Each row was made from one walk, in order. Every step used is in the known rows, and no mark comes twice. Write each row's walk.
Known rows
H/W/S: [109, -82, 101, -415, 3, 196, -465, -67, 8, 250, 157, -138, 212, -98, -286, 229, 43, -117, -11, 214, -44, 60, -303, 23]
D/W: [-100, -5, 199, -369, -118, 81, -339, 44, -247, 256, 107, -68, 211, -185, -205, 15, -28, -297, -121, 21, -6, 148, -169, 244]
Q/B: [-44, 83, 236, 96, -433, 41, -162, -104, -48, 262, 85, 20, 69, 0, -127, -33, -95, -66, -25, -63, 113, 295, -66, 128]
D/W/S/B/K/Q: [-43, 136, -19, 86, -181, -42, 30, 17, -55, 297, -45, 107, 161, 1, -289, 475, 84, -12, 107, 352, -4, 191, -81, -127]
S/B/K/Q: [19, 314, 243, 341, -23, 41, 218, 202, 138, 288, -99, 76, 77, 50, -68, 313, -143, -34, 1, -53, 130, 174, 41, 131]
S/B/K/H/W/D: [-251, 244, 454, -179, 499, 171, -206, 222, 88, -1, -9, -149, 67, -83, -54, -77, -12, -323, -252, 90, 133, 38, -116, 286]
Q/T/S/B/K: [-52, 118, 407, 171, -442, 141, 99, 133, 42, 273, -28, -36, 239, -33, -39, 194, -70, -28, -398, -120, 42, 283, 326, 125]
T/D/W/S: [-50, -715, 84, -296, -357, 185, -460, -73, -296, 311, 93, 178, 302, -208, -317, 137, 98, -93, -1, 217, -114, 231, -197, 90]
S/B: [91, 209, 385, -93, -189, 111, -126, 139, -49, 229, 64, 116, 209, 71, -40, -8, -131, 21, -73, -57, 5, 230, -131, 59]
Q/K: [-110, 180, 314, 46, -93, 98, -24, -37, -55, 177, 166, -165, 48, -125, -102, 86, -117, -111, -45, -237, 118, 280, -70, 248]
D/W/S: [5, -163, 115, -452, -217, 76, -403, -79, -240, 323, 107, 61, 263, -138, -353, 204, 138, -180, -4, 249, -118, 198, -193, 40]
T/S: [132, -33, 295, -165, -211, 308, -273, 85, -41, 371, -80, -82, 179, -91, -228, -30, -81, -93, -169, -167, 86, 182, -115, 168]
W/H: [-14, 349, 251, -246, 96, 210, -278, -173, -52, 335, 14, 92, 26, -90, -208, 184, -35, -179, -13, -29, -18, 81, -262, 76]
S/B/K/H/W: [-153, 407, 139, -94, 395, 34, -114, 122, 116, -24, 117, -23, 52, -92, -120, 216, 33, -140, -490, -15, 323, 16, -79, 277]
S/B/K/H: [-127, 429, 366, 39, 220, -44, 98, 204, 49, 94, -4, 197, 88, -45, -110, 191, 1, -85, -452, -65, 316, 185, 70, 261]
H/W: [-19, 15, 227, -290, 61, 221, -423, 56, 35, 155, 157, -282, 131, -135, -141, 52, -79, -270, -104, -41, 73, 41, -215, 252]
B/K: [-68, 245, 394, -9, 41, 92, -36, 138, 19, 239, 16, -13, 154, -98, -132, 268, -23, -224, -240, -138, 146, 181, 22, 345]
K/H/W/S/B: [46, 128, 98, -337, 144, 114, -359, 71, 5, 86, 107, 13, 116, -9, -296, 160, 102, -2, -162, 280, 120, 42, -292, -25]
W/S/B/K/Q: [115, 186, 132, 248, -112, 46, 166, 114, 133, 355, -102, 121, 108, 110, -224, 470, 12, 103, 149, 204, 17, 226, -8, -68]
K/Q: [114, 64, 292, 44, 26, 148, -60, 157, 55, 392, -57, -199, 46, -81, -129, 111, -175, -171, 254, -85, 71, 129, -44, 286]
T/S/B: [129, 114, 235, -29, -375, 296, -192, 120, -47, 303, -74, 117, 272, 56, -172, -25, -144, 91, -216, -130, 74, 247, -146, -76]
Q/W/S/B: [148, -29, -76, 48, -431, 64, -118, 65, -124, 189, 105, 241, 391, 44, -329, -78, 105, 85, -33, 164, -73, 193, -76, -223]

Which walk is each row?
[-30, 202, -130, 137, 27, -63, 73, 49, -40, 73, 28, 270, 270, -15, -359, 102, 234, -103, -405, 125, 182, 139, 127, 6] => Q/W/S/B/K/H
[-41, 275, 295, -53, 127, -9, 9, 95, 63, 171, -5, 314, 126, -20, -272, 357, 147, 35, -362, 146, 172, 210, 23, 84] => W/S/B/K/H
[26, 240, 289, 185, 93, 59, 122, 109, 129, 367, -104, -174, 12, -105, -135, 311, -100, -222, 46, -77, 166, 125, 81, 382] => B/K/Q
[-40, 364, 382, 109, -107, 53, 61, 172, 36, 161, 33, 180, 213, 44, -60, 252, -84, -41, -315, -86, 93, 250, 14, 128] => S/B/K
[-41, 542, -311, 453, 45, 44, 167, -31, 96, 211, -124, 207, 76, -14, -260, 183, 85, -93, 89, 49, 128, 13, 31, -112] => S/B/K/Q/W/H
[151, 9, 85, -253, -166, 181, -401, 48, -11, 143, 168, 17, 238, 63, -250, 202, 15, 75, -37, 265, -96, 104, -327, -182] => H/W/S/B
[-88, -138, 455, -443, 188, 359, -527, 67, -13, 220, 60, -413, 180, -131, -76, -199, -142, -405, 172, 42, -100, 18, -252, 306] => H/W/D
[211, -36, -215, 237, -340, 33, 9, 57, -11, 335, -43, 94, 308, 59, -335, 0, 50, 60, 320, 208, -48, 155, -25, -197] => K/Q/W/S/B
[-4, 192, 67, -107, -66, 127, -177, 28, 90, 124, 118, 139, 188, 26, -221, 440, 83, 48, -219, 253, 19, 117, -211, -133] => H/W/S/B/K
[-195, 200, 51, -192, 53, -115, -109, 26, -158, 131, 39, 303, 157, -87, -329, 374, 218, -98, -398, 262, 131, 204, -26, 32] => D/W/S/B/K/H
[-56, 198, 455, 387, -221, -57, 360, 181, 162, 351, 1, -164, 91, 2, 71, 335, -149, -106, 48, 4, 60, 197, 351, 278] => S/B/K/Q/T
[-62, 119, 77, 425, -44, 134, 140, 255, 66, 210, -175, -135, 242, 25, -119, -179, -72, -273, 211, 23, 0, 112, 136, 137] => S/B/K/Q/W/D
[36, 102, 185, 340, -335, 19, -17, -117, 62, 365, -58, -129, -53, 7, -159, 43, -127, -23, 308, -11, 149, 207, -9, 122] => K/Q/B
[84, 80, 370, 298, -343, -75, 269, 77, 129, 412, -4, -70, 112, 60, -88, 518, -9, 38, 130, 244, -98, 219, 291, 45] => W/S/B/K/Q/T
[-263, -701, 348, -137, -439, 114, -238, -37, -291, 305, 199, -127, 269, -301, -16, -44, -45, -267, -126, 69, -87, 245, 170, 413] => Q/T/D/W
[28, 301, -136, 525, -126, -19, 266, 206, 60, 165, -79, -22, 215, 44, -168, 51, -20, -120, -4, -31, 192, 128, 165, 78] => S/B/K/Q/W
[-268, 354, 6, 75, 195, -42, -135, -123, 132, 19, 103, -108, -88, -152, -198, 142, 91, -183, -393, 28, 394, 61, 21, 320] => Q/B/K/H/W
[-90, 266, -47, -136, 140, 6, -188, -101, 46, -21, 239, -32, -24, -44, -284, 189, 73, 80, -185, 140, 167, 165, -244, -75] => Q/K/H/W/S/B
[88, 234, 175, 353, -166, 205, 133, 172, 123, 288, -229, 58, 131, 59, -174, 247, -128, 45, -72, -95, 190, 186, 52, 76] => T/S/B/K/Q
[139, -127, -100, -83, -264, 82, -261, -8, -122, 282, 96, 28, 357, -93, -403, -71, 123, -147, 29, 124, -49, 117, -19, 38] => Q/W/S
[-239, 294, 49, -120, 394, 70, -200, -90, 26, -57, 243, -335, -125, -243, -186, 54, -3, -248, -277, -144, 331, 86, -107, 349] => Q/K/H/W
[-44, 237, -150, -87, 11, 154, -234, -146, -113, 229, 42, 117, 170, -171, -304, -98, 92, -254, -29, -9, 25, 24, -91, 39] => Q/W/H
